Known rows, with every way that one mark hangs from another:
Z_762(Z_315(Z_378)): [  5.0  -5.2  11.7  17.5  32.1  16.9 -13.6  -3.6   8.9  24.5  19.1   2.6
 -42.8   6.9 -18.4  -1.3  -2.1   9.3 -28.0   5.1  19.6 -12.8]
Z_242(Z_315): [ -0.8   0.5 -12.0   8.7  18.2  13.7 -18.9   4.0   7.7  17.0  14.5 -12.3
 -38.3  11.4 -11.8   7.2 -12.8   9.1 -11.5 -18.1  13.7  -1.3]
Z_242(Z_315(Z_356 Z_378)): [ -4.7   4.3 -11.6  14.5  44.8   3.5 -18.0   1.6  13.7  27.2  13.1  -1.8
 -45.6  16.1 -20.0   5.7 -17.0  17.5  -9.5 -13.1  12.6   5.9]
Z_315(Z_134 Z_242 Z_289(Z_197) Z_645): [-12.1  -4.2 -31.6  41.6  38.8   6.5 -30.2  25.7  22.1  14.8   4.7 -13.5
 -50.2  15.8  16.3 -15.6   3.3  17.0 -19.6  -6.8  10.8  20.7]
Z_315(Z_134 Z_242 Z_289(Z_197) Z_356): [ -5.1   8.3 -41.0  40.6  47.2   0.1 -29.2  22.3  17.0  20.1   4.7 -21.9
 -39.9  19.6   1.7  -4.4  -8.6  16.1 -19.0  -9.9  11.3  25.2]
Z_378(Z_443): [  3.2   5.7   6.1  -3.0   9.6  24.6 -15.6   1.6   2.0   7.0  19.4  -8.7
 -31.3   4.3 -30.4   6.1 -17.1   1.3 -25.6 -23.5  18.1  -0.2]
Z_762(Z_315(Z_289(Z_197) Z_356)): [ -3.7  18.7 -27.3  35.7  40.5   5.7 -26.2  17.3   8.8  22.4  10.8 -23.8
 -29.0  15.9  -3.0   1.8  -8.7   7.3 -25.7   9.7  24.1   2.8]
Z_315(Z_134 Z_242 Z_289 Z_356 Z_378(Z_443) Z_645): [-15.1   7.0 -18.9  26.2  58.1   5.5 -22.2  17.1  32.0  11.7   3.9   1.8
 -59.5  15.8 -10.8 -13.0 -19.9   6.4 -29.3 -19.6   2.5  19.5]
Z_572(Z_315(Z_134(Z_197) Z_289 Z_356)): [ -7.4  10.1 -56.7  43.7  37.7  -1.5 -33.0  28.7   6.0  18.9   5.0 -26.4
 -36.8  20.7   2.0   5.2 -18.9   5.6 -13.3  -2.4   2.8  34.0]
Z_315(Z_134 Z_242 Z_289 Z_356 Z_378 Z_645): [-15.6   0.6 -21.3  32.9  61.4  -3.8 -26.5  18.4  31.4  18.8   3.7   1.9
 -61.8  18.3   0.3 -12.9  -5.6  18.8 -21.8  -7.9   0.8  18.3]
Z_378(Z_315(Z_242 Z_289 Z_356 Z_645) Z_443): [ -9.1  24.6  -6.4  15.3  40.5  18.5 -34.4  19.5  22.6   3.0  11.7 -21.6
 -48.2   9.9 -11.9  -0.4 -23.1  14.9 -21.3 -24.5   3.2   1.5]
Z_378(Z_315(Z_242 Z_645) Z_443): [ -2.0  11.0  13.7   7.6  24.6  31.5 -28.2   9.8  16.6   3.6  19.0 -14.7
 -48.0   2.7 -14.8  -1.1 -15.2  18.7 -19.3 -28.5  11.8 -11.6]
Z_762(Z_315(Z_378 Z_645)): [ -6.9  -1.6  13.5  20.6  38.3  14.7 -17.7   4.2  17.7  22.1  17.5   6.9
 -50.7   8.3  -6.7  -7.3   1.8  13.5 -26.8   7.6  22.3 -17.5]
Z_378(Z_315(Z_134 Z_242 Z_289(Z_197) Z_356) Z_443): [  1.1  17.2 -31.7  35.1  37.9  16.4 -34.6  24.3   9.1  11.2   5.6 -28.8
 -39.6  10.9  -9.0  -1.6 -24.6  13.5 -25.4 -16.0  -2.0  27.6]
Z_242(Z_315(Z_289(Z_197))): [ -3.7  -3.4 -34.0  29.1  22.9   8.8 -23.7  14.6   5.5  19.3   9.6 -20.1
 -36.5  13.9   1.6  -0.3  -8.0   9.5 -10.7  -7.8  10.4  21.2]
Z_572(Z_315(Z_242 Z_356 Z_645)): [-12.3  18.6 -18.6  21.3  54.4   9.1 -29.3  14.2  31.8  19.2  13.9 -20.9
 -49.5  23.8   0.8   4.8 -17.6  19.3  -2.3 -27.2  24.8 -13.9]
Z_242(Z_315(Z_134 Z_289 Z_356 Z_378(Z_443) Z_645)): [-20.6   8.5 -34.1  24.0  48.5   3.0 -22.4  20.8  24.2  13.0  -0.3   1.2
 -57.2  17.3  -7.0  -7.8 -29.6  -1.0 -25.8 -12.4  -6.0  26.2]
Z_134(Z_197(Z_289) Z_315(Z_356 Z_378 Z_645)): [-11.5   4.4  -7.9  57.4  68.7   7.1 -31.7  18.9  14.5  29.2  11.1  -8.3
 -34.3  11.3  -9.9  -9.8   9.8  41.2  -2.8  11.2  42.8  18.4]
Z_134(Z_197(Z_289) Z_315): [  4.9  -3.1  -9.8  48.3  35.9  19.9 -28.4  13.8  -0.5  21.2  15.0 -23.0
 -19.0   5.1 -12.7  -1.9  10.5  29.1  -6.5   3.6  40.2  16.0]
Z_134(Z_315): [  4.0  -0.2  10.5  13.8  30.4  23.0 -22.1   6.3   5.2  18.8  16.1 -10.9
 -28.4   7.6 -19.9   4.5   0.5  16.4 -11.9  -6.8  21.9  -4.6]
Z_762(Z_315(Z_242 Z_378)): [  8.1  -6.3  11.6  22.9  47.1  18.1 -11.6  -7.0  22.4  26.0  18.4  -1.6
 -49.8   9.4 -14.5  -5.2  -1.8  13.4 -25.3  -7.8  24.0 -20.3]

Rows:
[-10.7  -5.3   3.8  10.5  28.4  15.9 -18.0   8.7  14.2   8.4  14.4   7.5
 -51.6   6.5 -18.3 -10.4  -9.4   3.7 -27.6 -11.8   4.6  15.4] => Z_315(Z_289 Z_378(Z_443) Z_645)
[  2.6   2.4  10.3  25.6  71.6  13.7 -19.6   0.3  25.1  30.8  14.3  -4.4
 -42.7  15.1 -24.5  -1.3  -3.7  28.8  -7.5 -14.9  25.8  -5.2] => Z_134(Z_315(Z_242 Z_356 Z_378))
[-10.1  11.6 -46.2  23.7  33.9  -2.4 -26.7  21.2  12.8  15.6   0.4 -17.0
 -41.7  19.2  -1.6   4.8 -23.3   1.7 -19.4  -9.1  -5.8  23.6] => Z_242(Z_315(Z_134 Z_289 Z_356))
[-15.2  16.1 -33.3  42.2  32.0   2.2 -43.8  37.6   3.9  10.0   5.5 -19.7
 -42.6   9.6   5.3  -2.5  -6.8  24.9 -18.8   9.5  -4.3  30.4] => Z_378(Z_315(Z_134(Z_197) Z_289 Z_356 Z_645))
[ -9.9  22.5   4.0  11.2  28.5  12.1 -38.0  19.1   6.6  11.5  16.4 -14.2
 -40.8   8.6 -10.1   7.4  -9.4  29.9 -12.4  -4.7   9.4  -4.8] => Z_378(Z_315(Z_356 Z_645))
[-10.3   4.4   0.8  46.1  81.1  10.4 -25.7  13.3  30.1  30.9  13.3  -4.7
 -45.8  15.1 -10.2  -9.3   4.8  38.4  -2.7  -8.0  37.9  -0.3] => Z_134(Z_197 Z_315(Z_242 Z_356 Z_378 Z_645))
[-16.5  15.4 -19.8  41.7  56.0   6.5 -33.6  28.8  16.6  18.3   8.7 -18.5
 -32.2  14.3  -2.6  -2.9   1.0  22.9  -8.5   4.0  25.9  13.4] => Z_134(Z_197 Z_315(Z_289 Z_356 Z_645))
[ -5.0   5.6 -34.6  23.3  42.8   7.3 -22.3  15.2  12.4  17.3   5.1  -7.9
 -48.9  18.3 -17.4   1.2 -33.4  -6.5 -24.1 -12.7 -10.1  31.6] => Z_572(Z_315(Z_134 Z_289 Z_356 Z_378(Z_443)))
[ -7.0  10.6 -55.5  41.1  38.1   0.5 -34.1  27.9   6.4  22.1   3.7 -26.5
 -36.9  23.5   6.1   4.1 -18.3   7.3 -12.3  -0.8   2.8  32.5] => Z_572(Z_315(Z_134 Z_289(Z_197) Z_356))
[-16.5  16.4 -17.0  17.4  34.5   1.5 -30.0  22.7  14.0  13.4   7.8  -5.5
 -42.3  15.5  -3.6   1.1  -9.7  15.8 -20.7  -5.1  13.0   6.1] => Z_315(Z_134 Z_356 Z_645)
[ -5.4   4.5 -19.4  16.9  37.0   5.6 -19.2  12.5   9.1  13.2   6.2   1.6
 -44.9  12.2 -26.0  -3.1 -23.3  -1.2 -33.3  -9.2  -6.1  32.1] => Z_315(Z_134 Z_289 Z_356 Z_378(Z_443))
[-13.8  17.7  -7.2  36.3  54.8  11.5 -31.3  23.1  15.1  21.6  12.9 -15.0
 -29.5  13.4  -8.5   1.2   0.7  29.4  -5.1  -0.9  37.9   0.3] => Z_134(Z_197 Z_315(Z_356 Z_645))
[-11.3   9.5   1.7  27.4  75.9  17.3 -21.5  12.1  35.8  17.6   8.5  -3.8
 -51.0  15.1 -18.6 -11.0 -13.7  14.5 -17.2 -19.4  17.9   3.6] => Z_134(Z_315(Z_242 Z_289 Z_356 Z_378(Z_443) Z_645))
[  7.0 -11.6 -22.6  65.9  51.9  11.5 -20.3   7.9  16.3  27.3   9.3 -11.8
 -44.4   8.4  -0.1 -15.6   5.3  21.5 -26.8   8.3  31.8  12.4] => Z_762(Z_315(Z_134(Z_197(Z_289)) Z_242 Z_378))
[  1.1  -5.4 -30.2  46.8  18.3   8.2 -28.6  18.4  -4.7  15.3  10.2 -17.6
 -27.9   5.7  -4.6  -4.1   4.5  21.4 -18.9   3.6  24.6  31.9] => Z_315(Z_134(Z_197(Z_289)))
[  0.2  -7.7 -33.1  38.9  32.7   8.4 -25.9  17.6  12.7  17.4   6.5 -17.6
 -42.0  14.1   4.6  -9.3  -0.4  13.1 -21.0  -9.3   7.7  25.4] => Z_315(Z_134 Z_242 Z_289(Z_197))
[-13.3  17.2  -5.0  21.1  51.2  11.7 -19.2  11.9  23.6  14.3  10.7  -0.6
 -48.6  12.1 -15.2  -6.3 -20.1  -2.4 -35.9   0.6  15.1  -3.7] => Z_762(Z_315(Z_289 Z_356 Z_378(Z_443) Z_645))
[ -8.6  15.8 -30.5  59.3  48.7   6.4 -45.0  30.9  14.7  15.0   7.1 -28.4
 -42.1   9.7   7.3  -6.7  -2.4  41.8 -11.1  -2.1  21.8  20.0] => Z_378(Z_315(Z_134(Z_197(Z_289)) Z_242 Z_356 Z_645))
[ -7.8 -14.3 -36.2  66.0  56.4   7.8 -30.8  19.1  23.7  25.4   7.7 -11.6
 -56.1  16.5  12.9 -16.0   1.1  29.4  -5.5  -5.2  23.9  25.9] => Z_572(Z_315(Z_134(Z_197(Z_289)) Z_242 Z_378 Z_645))
[-12.2   9.0  -6.6  20.2  57.1   9.9 -19.7  11.1  30.3  15.1   8.3   4.6
 -56.8  14.4 -16.8  -8.9 -20.1  13.1 -25.8 -23.6  14.0   6.3] => Z_315(Z_134 Z_242 Z_356 Z_378(Z_443) Z_645)
